What can hang from each mark
nipar: dobid
mekof: kiram
tubuf: ridenen
ridenen: nipar tubuf
dobid: gelerud kavov sufer timur
timur: dobid kiram
kavov: dobid
kiram: mekof timur
gelerud: malin

In the rows, 128 means zero.
Known rows, with every way that one mark hangs from another
ridenen(nipar(dobid(sufer)) tubuf): [115 158 156 131 145  86 134 122  90 110 129 173 152 157 120  93 141  94
 174 125 158 146 160 185]
nipar(dobid(kavov sufer timur)): [114 113 148 119 137 101 118 146 100 130 144 160 121 147 178 131 134 128
 152  98  83 123 150  88]
dobid(gelerud(malin) kavov timur): [130 130 129 110 152 115 125 146  78 129 145 153 176 118  92 167  82 123
 139 149 132 171 104 120]
timur(kiram): [143 128 121 120  99 157 132 117 168 131  92 142 114 126 165  93 130 163
  86 161 180 127  82 150]
dobid(gelerud timur(kiram)): [141 123 121 118 121 168 106 130 131 127 118 116  81 125 158 150 116 169
 121 137 138 143 149 144]
ridenen(nipar): [139 154 133 110 110 106 115 120 125 120 133 134 163 115  97 136  78 115
 113 131 183 130  65 164]
kavov(dobid(gelerud(malin) sufer timur)): [167 138 124 104 152  97 137 155  52 115 185  57 171 115  73 155 109 132
 159 178  92 168 221 126]
mekof(kiram(timur(dobid(gelerud kavov)))): [104  99 137 177 141 129 154 123 168 151 158 137 155 142  87 150 202  85
 106  70  78 128  96  68]
kavov(dobid(sufer timur(kiram(mekof)))): [188 129 124  99 129 131 152 145 127 114 133  72  99 124 184  86 138 165
 130 109 101  62 154 129]
nipar(dobid(timur(kiram))): [104 122 114  86  94 137  78 121 168 136  76 147  58 131 218 107 140 158
 115 149 114 112  93 141]
nipar(dobid(gelerud)): [105 124 131 157 120 138 110 119 138 130 121 102 127 139 116 142 128 129
 147 143 136 160 190 125]
mekof(kiram(timur)): [144 120 136 151  88 122 139 113 184 144 160 111 181 116  94 139 190 100
  75  59 156 132  14 105]
ridenen(nipar(dobid) tubuf): [106 160 137 124 128 101 103 107 124 121 109 197 138 129 130  81 119  90
 143 127 171 140  88 195]
timur(dobid(gelerud kavov) kiram(mekof)): [116 112 130 148 160 163 173 130 160 128  68 136 100 161 154  93 144 146
 141 126 115  76 151 117]
mekof(kiram): [150 123 153 124  90  86 129 116 169 137 149 104 214  99 107 102 135 124
 107  78 168 124  38 125]
dobid(kavov sufer timur): [153 118 155 123 139 111 137 150  90 125 166 159 151 131 153 140 115 138
 132  80 126 128 123  93]
tubuf(ridenen(nipar(dobid(gelerud kavov)))): [ 81 129 110 135 160 137 148 118  85 125 138 179 113 102  92 168  54 113
 146 152 120 126 143 146]
timur(dobid(gelerud) kiram): [107 117 122 136 126 159 127 120 167 132  75 114  87 149 142 112 154 158
 125 178 129 130 177 141]
nipar(dobid): [108 128 130 129  95 120 101 114 163 135 102 129 134 130 149 106 133 128
 121 136 152 136 106 129]
kavov(dobid(gelerud timur)): [169 127 113 129 127 138  96 134 107 129 187  84 112  84 127 141  95 137
 116 119  99 142 178 117]
kiram(timur): [143 130 118 163  93 168 130 115 166 137 134 133 124 131 109 153 168 118
  69 102 179 149  54 112]
kavov(dobid(sufer)): [180 130 131 138 123 117 151 136 109 122 180  83 159 112 122  96 130 137
 110 139 126 132 183 113]
kavov(dobid): [172 132 111 130 106 130 118 121 143 133 160 108 143  84 133  84 110 131
  80 141 140 128 111 125]
kavov(dobid(timur)): [172 130 112 101 101 119  85 129 131 134 167 110 116  74 161 106 100 137
  89 115 114 117  96 120]

Rows
[ 85 140 109 126 132 132 127 109 101 119 124 121 112 100  75 176  66 124
 155 161 146 132 156 172] => tubuf(ridenen(nipar(dobid(gelerud))))
[ 84 133 108 106 134 118 139 112 110 129 119 208 117  92 123 134  60 112
 119 148 134 101  60 148] => tubuf(ridenen(nipar(dobid(kavov))))
[111 112 135 138  88 106 125 110 207 150 123 111 159 130 103 123 219  95
  88  73 122 108  25  97] => mekof(kiram(timur(dobid)))
[106 123 130 129 116 128  75 127 127 130 128 103  98 128 142 163 120 134
 157 114 109 151 175 122] => nipar(dobid(gelerud timur))
[136 113 121 128 148 170 127 139 117 133 133 172  85 126 175 141 105 158
 111 128 111 138 137 118] => dobid(gelerud kavov timur(kiram))
[ 91 126 123 104 151 105 107 141  88 134 122 153 147 133 119 158 100 110
 159 169  90 165 132 114] => nipar(dobid(gelerud(malin) kavov timur))
[179 131 104  90 111 146 121 130 158 126 113  93  83  96 195  73 117 161
  98 112 113  59  82 141] => kavov(dobid(timur(kiram(mekof))))
[120 125 128 183 127 167 151 120 173 128  97  74 110 164  80 161 195 111
 136  77 143 104 133 105] => kiram(mekof timur(dobid(gelerud)))
[157 142 105 125 138 121 139 132  97 126 159  79 186  98  61 122  96 120
 118 209 130 172 165 141] => kavov(dobid(gelerud(malin)))
[135 140 129 100 126 112 106 137  94 123 129  98 173 116  76 174  93 135
 149 159 160 176 118 146] => dobid(gelerud(malin) timur)
[131 126 146 162 121 136 174 129 164 122  96  78 128 183 100 140 221 116
 139  71 144  84 121  97] => kiram(mekof timur(dobid(sufer)))
[102 150 136 133 154 104 122 115 109 128 123 250 141 130 147  72 105  79
 134 120 143 135  75 169] => ridenen(nipar(dobid(kavov)) tubuf)
[120 112 156 140 143 104 159 140 124 129 124 155 156 157 137 102 154 128
 134 122 115 114 150  89] => timur(dobid(kavov sufer))
[151 115 157 151 164 128 147 156  65 121 186 132 145 141 120 174 109 140
 159  85 109 155 208  90] => dobid(gelerud kavov sufer timur)
[ 88 143 106  98 106 115 119 104 124 124 103 151 114  90 108 141  71 124
 127 156 162 106  72 174] => tubuf(ridenen(nipar(dobid)))
[164 122  98 115 129 164 105 133 126 131 154  95  65  95 171 119 111 161
 100 158  87 131 182 135] => kavov(dobid(gelerud timur(kiram)))
[112 155 158 160 170 105 144 127  66 105 148 147 147 166  87 128 134  95
 203 130 141 171 245 180] => ridenen(nipar(dobid(gelerud sufer)) tubuf)
[ 90 122 112 155 155 146 156 131 128 141 112 157 145 160  64 168 173  89
 110 175 109 167 109  96] => kiram(timur(dobid(gelerud(malin) kavov)))
[140 116 120 100 123 152 116 134 142 138 113 198  89 116 209 107 109 157
  86 123 127 112  54 121] => dobid(kavov timur(kiram))
[ 97 145 129 106 129 102  73 130 101 120 137 109 102 130 116 183  84 108
 170 125 102 139 159 153] => ridenen(nipar(dobid(gelerud timur)))
[126 125 142  98 119 120 132 139 145 115  75  92  84 169 200 108 163 162
 172 104 111  69 149 133] => nipar(dobid(sufer timur(kiram(mekof))))
[105 116 130 108 118 114  85 130 135 141 123 185 108 121 192 119 113 123
 120 101 100 119  79  99] => nipar(dobid(kavov timur))
[166 140 125 132 155 107 170 146  64 115 179  54 199 126  48 133 118 125
 148 206 118 178 238 129] => kavov(dobid(gelerud(malin) sufer))
[122 128 126 155 102 150 142 115 198 133  78 101 115 156 114 127 200 110
 108  73 159  80  50 107] => kiram(mekof timur(dobid))
[102 106 123 145 153 163 148 128 152 138  90 168  89 151 160 103 143 147
 116 171 101 125 165 116] => timur(dobid(gelerud kavov) kiram)
[129 120 150 148 151 145 185 137 142 111  76  61 112 188 124 114 177 162
 183 133 128  87 234 133] => timur(dobid(gelerud sufer) kiram(mekof))
